In the rows, zero is written as 128.
Known rows, with every step that occurs:
fevo/rufas/radukil/nivom/lazed: [144 118 132 117 127 129 106 115 155 167 126 126 148 122 135 128 133 107
 138 116 141 179 128 103 114 143]
mipoget/lakun/kibid: [140 118 134 157  99  77 143 145 115 135 138 104 134 115 104 135 115 128
 130 132 141 150 125 108 120 122]
fevo/rufas/radukil/nivom/lakun/mipoget: [135 113 114 119 125 117  92 128 125 163 137 142 140 123 118 139 152 122
 131 123 141 151 132 115 115 151]
mipoget/lakun: [145 119 139 148 101 112 155 129 116 144 131 110 131 140 114 138 113 126
 127 123 142 162 122 103 112 118]
fevo/rufas/radukil/nivom/lakun/kibid/bitadek/lazed: [127 100 120 120 137  87  84 131 132 135 144 170 143  90 127 135 138 112
 141 140 154 121 126 113 120 168]
nivom/lakun/kibid/bitadek: [131 108 116 144 128 109 129 134 132 123 129 133 127 120 105 141 137 123
 123 146 134 124 145 115 117 141]
mipoget/lakun/kibid/radukil/kipoko: [151 122 140 159 122 104 141 169 106 137 132  86 137 122 106 136 123 118
 129 155 143  42 134 121 109 118]
radukil/nivom: [140 121 136 139 114 116 135 112 142 148 130  97 139 144 112 122 128 116
 137 127 137 210 133 109 101 128]
kibid/bitadek/lazed/nivom/lakun/mipoget: [144 102 137 115 106 143 117 136 121 152 132 133 129 142 111 157 129 126
 142 118 140 138 118 117 100 148]
nivom/lazed/bitadek/kibid/radukil: [153 107 135 141 134 205 150 129 132  92 113 101 127 153 119 139 121 101
 128 142 124 154 113 116 109 110]
kipoko/radukil: [149 109 132 146 119 113 158 116 133 192 138 108 130 133 127 123 111 112
 132 111 150 226 138 109  99 118]
nivom/lazed/bitadek/kibid/lakun/mipoget: [154 107 116 148 119 205 133 127 115  98 127 102 122 169 106 167 137 118
 127 127 109 127 119 112 117 122]
kipoko/radukil/nivom: [142 112 134 145 116 115 134 119 142 172 142 105 136 133 121 114 128 109
 132 116 155 244 131 112  94 131]
bitadek/lazed: [155 111 142 132 117 128 161 105 119 175 130 109 137 144 125 134  96 115
 152 117 135 183 129 102 103 117]
rufas/radukil/kipoko: [151 123 128 143 127 112 154 113 126 202 137 117 137 138 134 132 112 115
 137 125 140 113 150 122 100 112]
fevo/rufas/radukil: [143 114 126 126 129  74 133 109 137 189 131 134 139 119 140 130 110 116
 137 116 144 170 139 108 121 126]
lazed/bitadek/kibid/radukil/nivom/lakun/mipoget: [136 104 120 143 129 193 113 144 112  69 128 115 125 154  97 140 157 112
 121 154 129 147 111 129 102 130]
rufas/fevo: [142 122 133 136 106 150 157  99 134 129 115 103 131 155 130 134 104 122
 138 114 134 154 134 105 116 127]
lakun/kibid/radukil/nivom: [141 117 138 145 132 107 115 143 134 130 127  90 142 126 103 113 140 111
 136 154 136 158 134 120 108 129]
lazed/bitadek/kibid/radukil: [144 105 131 149 134 153 153 125 123  95 122 107 124 150 119 132 113 105
 128 147 132 167 117 123 108 106]
kibid/lakun/mipoget: [155 115 121 145 123 143 133 124 109 163 130 101 129 166 105 153 138 130
 131 125 118 122 143 111 114 125]
nivom/lakun/kibid/radukil/rufas/fevo: [142 109 124 146 126 177 128 129 112  79 106  98 138 127 108 136 120 106
 119 147 127  89 138 118 111 136]
rufas/radukil/nivom/lazed/bitadek: [150 121 135 141 119 160 124 106 153 142 135 115 141 144 142 126 139 107
 134 122 137 186 110 113 112 122]
nivom/lazed/bitadek/kibid/lakun: [150 108 118 153 126 205 144 111 126  81 129 108 123 163 110 158 125 112
 126 134 122 157 122 113 114 114]

Rows:
[148 108 132 146 104 145 155 105 131 148 118  98 137 134 138 128  94 100
 123 100 141 188 131 104  98 135]  kipoko/radukil/rufas/fevo
[139 112 133 140 122 126 115 150 127 119 133  99 133 121  90 134 132 122
 131 151 150 163 137 136 107 119]  lazed/nivom/lakun/kibid/radukil
[127 109 125 138 111  90 114 142 144 118 136 123 128 114  97 144 132 127
 128 139 148 162 136 127 111 141]  lazed/nivom/lakun/kibid/bitadek
[144 102 118 158 125 206 120 122 136  87 147 113 127 149 111 141 142 102
 122 129 145 215 115 118 101 130]  kipoko/radukil/nivom/lazed/bitadek/kibid/lakun
[137 108 123 151 114 125 162 110 130 107 131 108 124 143 118 138 103 113
 132 129 131 206 118 115 109 109]  lazed/bitadek/kibid
[141 105 144 144 107  83 135 147 112 133 137 133 134 113 119 143 112 121
 138 134 142 103 112 101 120 144]  mipoget/lakun/kibid/bitadek/lazed
[139 105 147 130 106  66 122 137 141 153 137 114 137 112 117 138 104 119
 151 126 146 167 121 117 110 140]  lakun/kibid/bitadek/lazed/nivom
[145 116 134 140 102 145 155  98 131 123 105  91 140 146 130 136  94 107
 128 112 122 152 131 102 105 132]  radukil/rufas/fevo
[130 114 115 145 125 118 105 124 126 138 150 139 139 110 104 123 147 122
 129 144 147 178 141 129 109 132]  rufas/radukil/nivom/lakun/kibid
[143 104 113 145 123 160 133 129 100 127 132 116 122 159  91 157 130 127
 127 132 117 145 142 117 106 127]  bitadek/kibid/lakun/mipoget
[150 121 148 157 113 150 112 160 132  79 129  85 141 128 114 130 151 109
 126 151 138 115  94 112 122 129]  mipoget/lakun/kibid/radukil/nivom/lazed/bitadek
[124 111 119 142 125 110 107 135 142 104 134 129 133 118  99 132 153 120
 124 151 139 148 139 117 111 154]  radukil/nivom/lakun/kibid/bitadek
[140 104 128 149 115 178 135 125 149 109 140 108 131 135 121 128 127  98
 128 119 145 252 107 114  96 127]  kipoko/radukil/nivom/lazed/bitadek/kibid
[136 111 128 145 124  69 136 134 142 148 125 116 132 120 117 132 124 119
 132 138 128 135 140 108 119 137]  lakun/kibid/bitadek
[141 106 113 159 126 153 147 109 118  86 138 114 121 159 109 151 118 117
 126 139 130 173 127 120 115 110]  lazed/bitadek/kibid/lakun
[158 121 136 144 113 160 159 109 148 137 121  86 133 153 134 140 120 110
 137 117 124 173 117 101 117 110]  nivom/lazed/bitadek
[146 110 127 144 114 177 158 114 139 102 122 102 126 148 119 145 110 108
 132 124 122 192 115 108 109 112]  nivom/lazed/bitadek/kibid
[143 108 138 130 134 212 124 136 135  97 113 108 135 150  97 128 137 101
 129 147 129 179 125 116  92 130]  bitadek/kibid/radukil/nivom/lazed
[124 108 115 141 133 109  95 131 137 128 144 162 135 110 114 126 157 119
 121 151 146 138 138 126 113 153]  rufas/radukil/nivom/lakun/kibid/bitadek
[141 108 134 133 103 115 125 130 120 137 148 108 137 113  97 143 107 126
 151 128 151 197 129 125 104 124]  bitadek/lazed/nivom/lakun/kibid
[144 110 124 146 141 143 131 141 114 124 127 108 131 127  97 131 136 118
 127 158 136 125 146 123 113 119]  nivom/lakun/kibid/radukil
[139 101 125 135 128 123 132 129 118 132 134 140 131 118 112 143 122 119
 139 141 136 118 134 110 113 144]  nivom/lakun/kibid/bitadek/lazed
[131 101 124 133 133 123  98 126 124 137 148 171 139 108 120 129 143 115
 137 146 149 132 128 122 109 155]  rufas/radukil/nivom/lakun/kibid/bitadek/lazed
[138 113 130 143 111 178 135 116 149  82 127  99 133 147 113 136 126 105
 133 130 128 216 108 111 103 125]  radukil/nivom/lazed/bitadek/kibid
[152 104 132 150 116 108 156 117 129 186 129  95 139 125 126 125 102  97
 121 109 138 223 136 106  89 121]  kipoko/radukil/rufas
[142 108 116 150 130 206 109 109 132  85 144 138 131 153 118 144 145 108
 124 139 134 170 116 125 111 125]  rufas/radukil/nivom/lazed/bitadek/kibid/lakun
